What can hang from each mark
J_307: J_218 J_768
J_768: J_307 J_814
J_793: J_768
J_242: J_625
J_625: J_218 J_242
J_814: J_104 J_218
J_104: J_307
J_218: J_307 J_625

Each row was made from one small tree. Brackets hold a mark, then the marks that hang from it, in the order of their numbers. Every link used is in the known rows. Write each row's tree.
Known rows
(J_104 (J_307 J_218 J_768)): [1.77,0.57,2.12,-0.81,-1.95,1.48,0.97,-0.41,4.07,-1.16,-3.09,0.49,-2.29,0.11,-0.17,-1.17,0.67,0.77,-1.19]
(J_307 J_218 (J_768 J_814)): [2.09,0.12,1.73,-0.92,-1.34,1.64,1.31,-0.51,0.76,3.61,-1.30,0.25,-4.02,-0.23,0.14,-1.93,0.10,0.05,-1.52]
(J_793 (J_768 J_307 J_814)): [2.16,-3.43,-0.97,-1.67,-1.28,-1.53,0.28,0.34,1.15,1.95,-1.48,-3.75,-2.72,0.64,0.90,-2.27,0.15,0.55,-1.40]
(J_625 J_242): [3.64,-4.11,-0.14,-0.28,-1.56,0.96,0.30,1.24,1.35,-4.28,0.22,0.64,2.58,1.21,-0.55,-0.66,1.04,2.04,-1.44]
(J_793 (J_768 (J_814 J_218))): [2.51,-1.65,1.61,-1.95,-1.04,1.66,-0.72,3.00,-0.65,0.81,-0.42,-2.26,0.83,0.30,0.30,-1.75,0.63,-0.06,-1.55]
(J_625 J_218): [2.66,-3.38,-0.32,-0.26,-1.36,0.77,0.20,1.23,1.50,-4.87,0.06,0.38,3.13,0.87,-0.16,-0.88,0.90,0.16,-1.59]
(J_625 J_218 J_242): [3.10,-3.50,-0.60,-0.34,-1.45,0.28,0.36,1.14,0.12,-4.22,0.68,0.24,6.85,1.08,-0.24,-0.69,0.84,2.19,-1.47]
(J_625 (J_218 (J_307 (J_768 (J_814 J_104))))): [4.76,1.35,-3.56,-0.51,1.22,-1.57,0.36,-2.55,-0.70,4.10,0.27,-0.70,2.67,0.65,-0.86,-2.57,-0.27,0.94,-1.40]
(J_768 (J_814 J_104 (J_218 J_307))): [4.04,1.74,-2.04,-1.06,1.46,-0.49,-0.89,0.52,-1.65,1.75,0.16,1.83,0.92,1.05,0.31,-1.88,0.12,0.10,-1.71]
(J_242 (J_625 (J_218 (J_307 J_768)))): [4.03,-2.35,-5.28,0.01,-1.26,2.14,0.24,-1.36,-1.10,-1.37,1.75,0.55,1.95,0.30,-1.62,-1.62,0.83,1.32,-1.09]
(J_793 (J_768 J_814)): [1.98,-3.46,0.04,-1.25,-1.30,1.89,0.25,1.20,1.90,0.01,-0.34,-3.54,-0.82,0.83,0.38,-1.99,0.72,-0.07,-1.55]
(J_104 (J_307 J_218)): [0.07,-0.25,1.73,-0.63,-1.91,2.09,0.90,0.87,4.62,-4.21,-2.64,1.41,-1.51,0.95,1.42,-0.92,0.97,0.07,-1.56]
(J_242 (J_625 (J_218 (J_307 (J_768 J_814))))): [3.55,-1.98,-5.69,-0.36,-1.19,2.76,0.69,-1.40,-1.50,3.78,2.05,0.29,2.23,0.09,-0.96,-2.59,0.31,1.08,-1.41]
(J_768 J_307 (J_814 J_104 (J_218 J_625))): [-1.49,2.07,-1.51,-1.56,1.60,-3.48,-2.04,0.47,-2.50,3.49,-0.95,2.10,-1.49,0.80,0.81,-2.37,-0.61,0.53,-1.62]
(J_307 (J_218 (J_625 J_242)) J_768): [-2.12,0.06,-0.12,-0.47,-1.46,0.86,0.24,-0.69,-1.38,-0.96,-0.90,1.13,-0.77,0.10,-0.57,-1.16,0.32,2.34,-1.05]
(J_625 (J_218 J_307) J_242): [3.72,-3.31,-4.14,-0.12,-1.51,0.14,0.79,0.07,-0.88,-4.14,0.75,0.44,6.97,1.04,-0.13,-0.69,0.71,2.39,-1.40]
(J_793 (J_768 (J_814 (J_218 J_307)))): [3.10,-1.56,-1.85,-1.66,-1.03,1.55,-0.43,1.99,-1.71,0.99,-0.39,-2.03,0.97,0.21,0.43,-1.69,0.54,0.19,-1.44]
(J_218 (J_307 J_768) (J_625 J_242)): [0.76,-2.67,-5.03,-0.13,-1.46,0.66,-0.11,-1.23,-1.46,-0.98,-0.09,0.71,1.58,0.24,-1.93,-1.16,0.33,2.96,-0.92]
(J_768 (J_307 (J_218 J_625)) (J_814 J_104)): [-4.23,3.06,-1.64,-1.03,1.26,-3.14,-0.35,-1.69,-0.91,2.94,-1.59,1.57,-5.36,1.09,2.35,-2.67,-0.60,0.10,-1.60]
(J_814 J_104 (J_218 (J_307 J_768) J_625)): [1.17,2.65,-3.08,-0.74,1.45,-1.40,-1.97,-0.87,-2.94,-0.27,-0.51,2.09,-0.48,0.25,-1.85,-1.46,0.04,1.07,-0.99]
(J_814 J_104 (J_218 J_307 (J_625 J_242))): [-0.17,1.63,-3.83,-0.57,1.36,-1.29,-1.91,0.35,-3.72,-2.80,0.54,2.73,4.13,1.27,-0.30,-0.99,0.34,2.34,-1.23]
(J_242 J_625): [2.25,-3.98,-1.81,-0.04,-1.27,3.53,-0.36,1.07,1.65,-4.54,1.67,1.70,-1.54,1.31,-0.42,-1.22,1.41,0.32,-1.46]
(J_768 (J_307 (J_218 (J_625 J_242)))): [-3.69,-0.78,-1.68,-0.79,-1.44,-2.01,0.22,-0.30,-1.58,-2.18,-1.56,1.86,-1.84,0.67,1.55,-1.09,0.03,2.21,-1.22]

Write each row's tree
[-0.18,-0.70,0.48,-1.77,-1.35,-1.39,0.90,-0.22,0.19,2.09,-2.26,-3.16,-4.98,0.46,2.31,-2.23,0.07,0.22,-1.40]
(J_793 (J_768 (J_307 J_218) J_814))
[5.48,-2.48,-3.64,-0.21,-1.43,-0.42,0.83,-1.18,-1.44,-1.00,0.28,-0.51,6.16,0.20,-1.76,-0.97,0.44,3.03,-1.05]
(J_625 (J_218 (J_307 J_768)) J_242)
[0.23,-0.49,-0.39,-1.35,-1.07,1.07,-1.01,1.47,-3.35,4.67,0.09,1.31,3.34,-0.44,-1.49,-1.91,-0.18,2.54,-1.34]
(J_307 (J_768 (J_814 (J_218 (J_625 J_242)))))
[5.29,2.43,1.96,-1.37,1.48,-1.00,-1.21,0.27,-1.07,4.67,-0.37,0.72,0.06,0.24,-1.44,-2.14,-0.06,0.56,-1.46]
(J_307 (J_768 (J_814 J_104 J_218)))
[5.09,-2.35,-3.27,-0.22,-1.39,0.07,0.73,-1.10,-0.08,-1.53,-0.41,-0.34,2.35,0.02,-1.68,-1.24,0.43,1.04,-1.16]
(J_625 (J_218 (J_307 J_768)))
[-0.95,-1.26,-4.32,-1.05,-1.13,1.63,-0.66,1.72,-3.83,1.70,0.59,2.53,4.16,0.33,0.23,-1.65,0.02,2.11,-1.64]
(J_768 (J_814 (J_218 J_307 (J_625 J_242))))
[3.81,1.62,0.42,-1.69,1.53,-3.87,-1.29,0.60,-1.32,3.54,-1.02,1.32,-1.18,0.92,0.70,-2.11,-0.31,0.41,-1.68]
(J_768 J_307 (J_814 J_104 J_218))
[-0.51,-1.62,-3.90,-0.65,-1.17,0.88,-1.14,1.78,-3.44,-3.36,0.22,2.86,3.97,0.55,-0.45,-0.62,0.51,2.30,-1.33]
(J_814 (J_218 J_307 (J_625 J_242)))
[0.37,-1.04,0.79,-1.43,-1.39,-1.97,0.45,-0.11,0.54,-3.03,-2.55,-2.84,-5.08,0.66,1.68,-1.24,0.63,0.30,-1.11]
(J_793 (J_768 (J_307 J_218)))
[-3.96,-0.77,-0.65,-0.35,-1.46,1.46,0.21,0.54,-0.84,-4.14,-0.42,2.12,0.07,0.87,1.06,-0.90,0.62,1.66,-1.39]
(J_307 (J_218 (J_625 J_242)))
[4.96,2.97,2.44,-1.23,0.89,-1.18,-1.59,0.47,2.27,0.03,-2.10,0.84,1.67,0.51,-1.70,-1.21,0.54,1.23,-1.12]
(J_814 (J_104 (J_307 J_768)) J_218)
[0.13,2.88,0.02,-1.28,1.57,-0.59,-1.97,0.12,-2.31,4.74,-0.24,1.47,-0.41,0.17,-1.32,-2.38,-0.33,0.65,-1.38]
(J_307 (J_768 (J_814 J_104 (J_218 J_625))))
[-1.57,2.33,-0.27,-1.03,0.88,-0.73,-2.19,1.47,0.28,-2.58,-0.92,2.44,5.92,1.48,-0.07,-1.14,0.46,2.64,-1.30]
(J_814 (J_104 J_307) (J_218 (J_625 J_242)))
[-4.77,-0.67,-1.02,-1.33,-1.30,-1.59,-0.25,-0.35,-0.59,-3.04,-2.47,-1.95,-5.53,0.51,1.77,-1.58,0.32,0.40,-0.99]
(J_793 (J_768 (J_307 (J_218 J_625))))
[4.20,0.00,1.95,-1.68,-1.51,1.69,-0.34,1.81,2.10,4.58,-2.09,0.63,1.77,-0.33,-1.14,-1.94,0.16,0.99,-1.49]
(J_104 (J_307 (J_768 (J_814 J_218))))
[-0.72,1.52,-0.39,-0.80,1.42,-1.23,-2.28,1.34,-2.72,-3.04,0.50,2.61,4.09,1.36,-0.46,-0.92,0.49,2.15,-1.28]
(J_814 J_104 (J_218 (J_625 J_242)))
[-0.90,3.50,1.66,-1.54,0.62,0.20,0.21,-0.63,3.59,1.08,-2.20,-3.02,-0.97,1.53,2.35,-2.53,0.52,0.11,-1.48]
(J_793 (J_768 (J_814 (J_104 (J_307 J_218)))))
[5.02,-0.78,1.88,-1.49,-1.05,1.23,-0.39,1.74,-0.87,4.15,-0.70,0.85,-0.12,-0.51,-1.53,-1.73,0.15,0.45,-1.49]
(J_307 (J_768 (J_814 J_218)))
[0.30,-2.50,-4.70,-0.09,-1.29,1.11,-0.16,-1.19,-0.07,-1.61,-0.75,0.94,-2.34,0.06,-1.85,-1.41,0.34,0.98,-1.09]
(J_218 (J_307 J_768) J_625)
[2.69,-1.64,0.60,-2.30,-0.94,-1.77,-0.79,2.11,-1.41,2.69,-1.65,-2.62,-1.10,0.12,0.70,-1.99,0.05,0.50,-1.41]
(J_793 (J_768 J_307 (J_814 J_218)))
[4.49,-1.95,-3.67,-0.59,-1.31,0.64,1.14,-1.13,-0.43,3.60,-0.05,-0.66,2.56,-0.09,-0.94,-2.15,-0.08,0.89,-1.48]
(J_625 (J_218 (J_307 (J_768 J_814))))
[0.91,-0.69,-3.12,-0.82,-0.99,0.85,-1.22,0.63,-2.61,-0.76,-0.91,2.10,-0.53,-0.49,-1.95,-1.12,0.28,0.99,-1.06]
(J_814 (J_218 (J_307 J_768) J_625))
[-4.69,0.03,-0.53,-0.55,-2.03,1.89,0.26,0.62,2.09,-3.66,-1.87,1.99,2.01,0.99,1.41,-0.97,0.71,2.15,-1.38]
(J_104 (J_307 (J_218 (J_625 J_242))))
[2.23,-0.13,0.15,-1.14,1.21,-0.36,-0.55,-0.19,1.60,0.60,0.01,-3.54,-0.75,1.57,0.50,-2.44,0.54,-0.02,-1.43]
(J_793 (J_768 (J_814 J_104)))
